Known rows, with every step that occurs
r > w > s > f > d: [ 1.46 -0.26  0.15 -0.52  4.23  0.16  0.05 -0.74  0.86  0.74  3.95 -0.25
 -2.69 -4.72  0.10 -2.74 -1.25  1.13]
w > s > f > d: [ 0.76 -1.67  1.50 -0.48  5.04  2.54  0.69 -0.63  2.92 -0.28  2.05  1.00
 -0.57 -5.30 -0.68 -2.02  0.11 -0.16]
s > f: [-0.39 -3.10  1.06 -0.45  1.84  1.81 -0.91 -0.77  0.15 -0.25  0.26  1.36
  0.63 -1.29 -0.43  0.71  1.27 -1.73]
r > c > d: [ 1.72 -2.06 -0.64 -5.16 -0.62  1.45 -3.76 -1.95  0.09  1.22 -1.47 -3.21
 -0.72 -2.69  0.68 -0.74 -3.25 -0.63]
f > d > w > r > c: [ 3.69 -1.74  0.11  1.49  5.80 -0.41 -0.58  0.68 -0.30 -1.75 -0.78 -2.55
 -0.69 -0.03 -2.17  1.44 -4.79 -2.67]
s > f > d > w > r > c: [ 1.24 -2.76  0.58  2.11  5.99  1.08 -0.11 -0.59 -0.43 -1.69  0.30 -0.73
 -1.19 -1.42 -2.50  0.69 -2.97 -4.17]
r > f > d > w > s: [ 4.50  1.72 -0.12  1.70  7.45 -0.91 -1.29  2.77  2.33 -1.35  0.39  0.29
 -0.07 -2.81 -0.62 -1.41 -1.58 -0.27]
c > s > f > d > w: [ 0.08 -1.05  2.15  3.66  3.71  3.14  2.56  2.23  1.11 -0.98 -0.28  3.65
 -0.98 -2.49 -1.13 -0.67 -1.60 -0.09]
c > s > f > d: [-1.19 -2.76  3.50  0.94  2.14  5.49  1.86  0.59  2.14 -0.11  0.43  1.27
  0.06 -3.11 -0.76 -1.00 -0.32  0.39]
r > c > d > s > f: [-1.33 -1.27 -1.22 -2.95  1.45  1.30 -2.54 -2.92  0.15  1.65 -0.88  0.80
 -0.41 -5.25  0.52 -1.97  0.03 -1.52]
s > c > d: [ 3.52 -2.00 -1.00 -4.30 -0.04  2.81 -0.66  0.71  0.06  1.16 -2.49 -0.24
 -1.05 -1.52  0.95 -0.94 -2.25 -1.09]
c > s: [ 1.17 -2.48  1.76 -0.51 -0.31  1.68  0.30  2.02  1.91  0.19 -0.51  0.71
  0.38 -0.37  1.23  0.84 -0.65  0.76]
w > s: [ 3.15 -1.35 -0.22 -1.92  2.81 -1.07 -0.63  0.77  2.62 -0.06  0.93  0.39
 -0.37 -2.63  1.37 -0.12 -0.24  0.21]
w > r > f > d: [ 3.24 -2.20  1.95  0.97  6.19  2.68 -2.38  1.09  1.56 -1.25 -0.82 -4.24
  2.63  0.68 -3.34  2.35 -0.27 -2.32]
s > f > d > w: [ 0.82 -0.73  0.79  3.08  5.64  1.79  0.89  0.77 -0.41 -1.35 -0.51  2.48
 -0.14 -1.99 -2.70 -0.25 -1.43 -1.23]
s > c > d > w > r > f: [ 6.10 -1.33 -2.38 -0.39  3.82  0.50 -1.73  2.90 -0.44 -0.48 -3.38 -0.53
 -0.90  1.01 -1.05  1.68 -1.70 -4.28]
r > f > d > s > c: [ 2.88  0.71  0.38  0.30  6.19  1.66 -0.19  2.66  0.93 -0.24 -0.89 -0.06
  2.22 -1.92  0.53 -2.68  0.09 -1.61]
d > s: [ 1.39 -0.22 -0.46  0.43  3.52 -1.19 -0.73  1.02  0.67  0.03 -1.28  1.61
  1.99 -1.55 -0.01  0.88  1.02  0.01]
s > c: [ 3.39 -2.54  0.02 -2.22  1.14  0.97  0.34  1.74 -0.01 -0.03 -0.78  0.45
 -0.12  0.20  1.85 -0.56 -1.36 -1.89]
d > w: [ 3.20 -0.48 -0.93  1.59  3.29 -1.81 -0.55  2.17 -0.69 -0.92 -1.56  2.01
 -0.08  0.65 -0.72  1.66 -1.81 -0.76]
d > s > f: [-0.89 -1.33  0.05  1.12  3.66  0.34 -0.24 -0.34  0.35  0.14 -0.10  3.23
  1.45 -2.73 -0.36  0.14  2.83 -1.28]

Rows
[ 3.02 -0.29 -2.22 -2.42  1.26 -0.67 -2.93 -0.37 -1.08  0.58 -2.24 -0.78
 -1.98 -2.05  0.25 -0.35 -4.55 -0.99]
r > c > d > w
[ 4.31  1.10 -0.26  1.44  6.58 -0.98  1.09  2.31  2.11 -1.18  0.13  1.62
 -1.31 -3.34 -0.91 -0.97 -2.97  0.84]
f > d > w > s
[ 2.61 -0.46  0.96  2.42  8.01  1.05 -1.67  1.42  1.76 -1.04 -1.28 -2.33
  3.59 -0.77 -3.12  1.88  1.13 -1.84]
w > r > f > d > s
[ 1.02 -2.76  2.04  4.57  5.07  2.90  3.12  2.11  1.47 -1.60 -0.54  2.20
 -0.93 -1.13 -2.83  1.99 -1.22 -1.85]
c > s > f > d > w > r
[ 6.01 -1.88 -2.57 -0.58  2.91  0.44  0.47  2.27 -0.74 -0.32 -3.75  0.73
 -2.06  0.42 -1.17  2.06 -3.20 -3.25]
s > c > d > w > r
[ 4.75  0.87 -2.56 -1.36  3.09 -1.47 -1.05  1.27  1.66  0.33 -1.63  2.01
 -2.34 -3.88 -0.01 -0.22 -2.47  0.71]
c > d > w > s
[ 2.77 -2.11  1.29  2.14  3.88  0.81  1.31  2.18  1.14 -1.41 -0.49 -1.44
 -1.47 -0.48 -0.82  1.00 -4.92 -1.51]
f > d > w > r > c > s
[ 1.95 -2.22  0.80  4.06  6.98  1.74  1.18  0.80 -0.09 -1.91 -0.72  1.22
  0.00 -0.65 -4.35  2.40 -1.15 -2.94]
s > f > d > w > r
[ 4.78 -1.39 -1.71 -5.26  1.01  1.34  0.13  0.85  2.26  1.32 -0.79  0.57
 -2.51 -4.24  2.54 -2.41 -2.03 -0.47]
w > s > c > d
[-0.66 -0.79 -0.98 -1.07  2.48  2.01 -1.22 -1.49  0.50  1.31 -2.07  2.57
  0.72 -4.60 -1.20 -0.30  1.83 -0.45]
c > d > s > f
[ 1.38  0.63  0.84  1.10  5.63  0.91  0.23  0.89  1.01 -0.22 -1.23  0.46
  2.40 -2.80 -1.77 -0.34 -0.45  1.02]
f > d > s
[ 4.34 -1.85 -0.78 -3.02  2.08 -0.46  1.02  1.97  2.21  0.12  1.03  1.38
 -1.72 -2.30  3.35 -2.04 -1.09 -1.35]
w > s > c
[ 4.35 -1.30  0.29  3.35  6.78  0.36  0.65  2.15  0.16 -1.92 -1.94 -0.61
  0.50  0.60 -4.05  3.21 -2.94 -1.60]
f > d > w > r
[ 4.85 -0.73 -1.76  0.75  4.52  0.06 -3.57  1.59 -0.03 -0.51 -3.35 -1.54
  0.49  0.79 -3.01  3.56 -1.00 -2.76]
c > d > w > r > f
[-0.47 -2.34  2.28  0.38  4.00  4.05  0.06 -0.97  0.72 -0.48  0.26  0.19
  1.00 -2.66 -2.29 -0.53 -0.12 -0.75]
s > f > d
[ 3.27 -3.10  0.69  0.21  4.02  0.51 -3.32  1.06  1.03 -0.95 -0.73 -3.15
  2.36  2.09 -1.54  3.61  1.17 -3.26]
w > r > f
[ 0.56 -4.02  0.54  1.94  1.85  0.15  0.83  0.95  0.64 -0.98  0.78  1.50
 -2.32 -0.50  0.72  1.52 -1.50 -3.86]
d > w > r > c > s > f
[ 1.80  0.30 -1.35 -1.78  2.34  0.61 -1.80 -0.04  0.64  1.32 -3.06  0.78
  1.14 -3.24 -0.93  0.60  0.09  0.87]
c > d > s
[-0.76 -1.70  1.86  1.78  2.76  2.38  1.44  0.68  0.64 -0.72  0.98  1.65
 -2.06 -3.27  0.57 -2.40 -3.33 -1.23]
r > c > s > f > d > w
[ 2.68 -0.07  0.17 -0.04  5.11  1.66  2.10  2.17  0.68 -0.06 -1.33  1.27
  1.07 -2.47  0.14 -2.23 -1.30 -0.53]
f > d > s > c
[ 2.15 -0.70  1.86 -0.01  4.93  2.74 -2.74  0.98  1.14 -0.61 -0.52 -2.97
  2.58 -0.62 -1.68 -0.38 -0.60 -0.44]
r > f > d
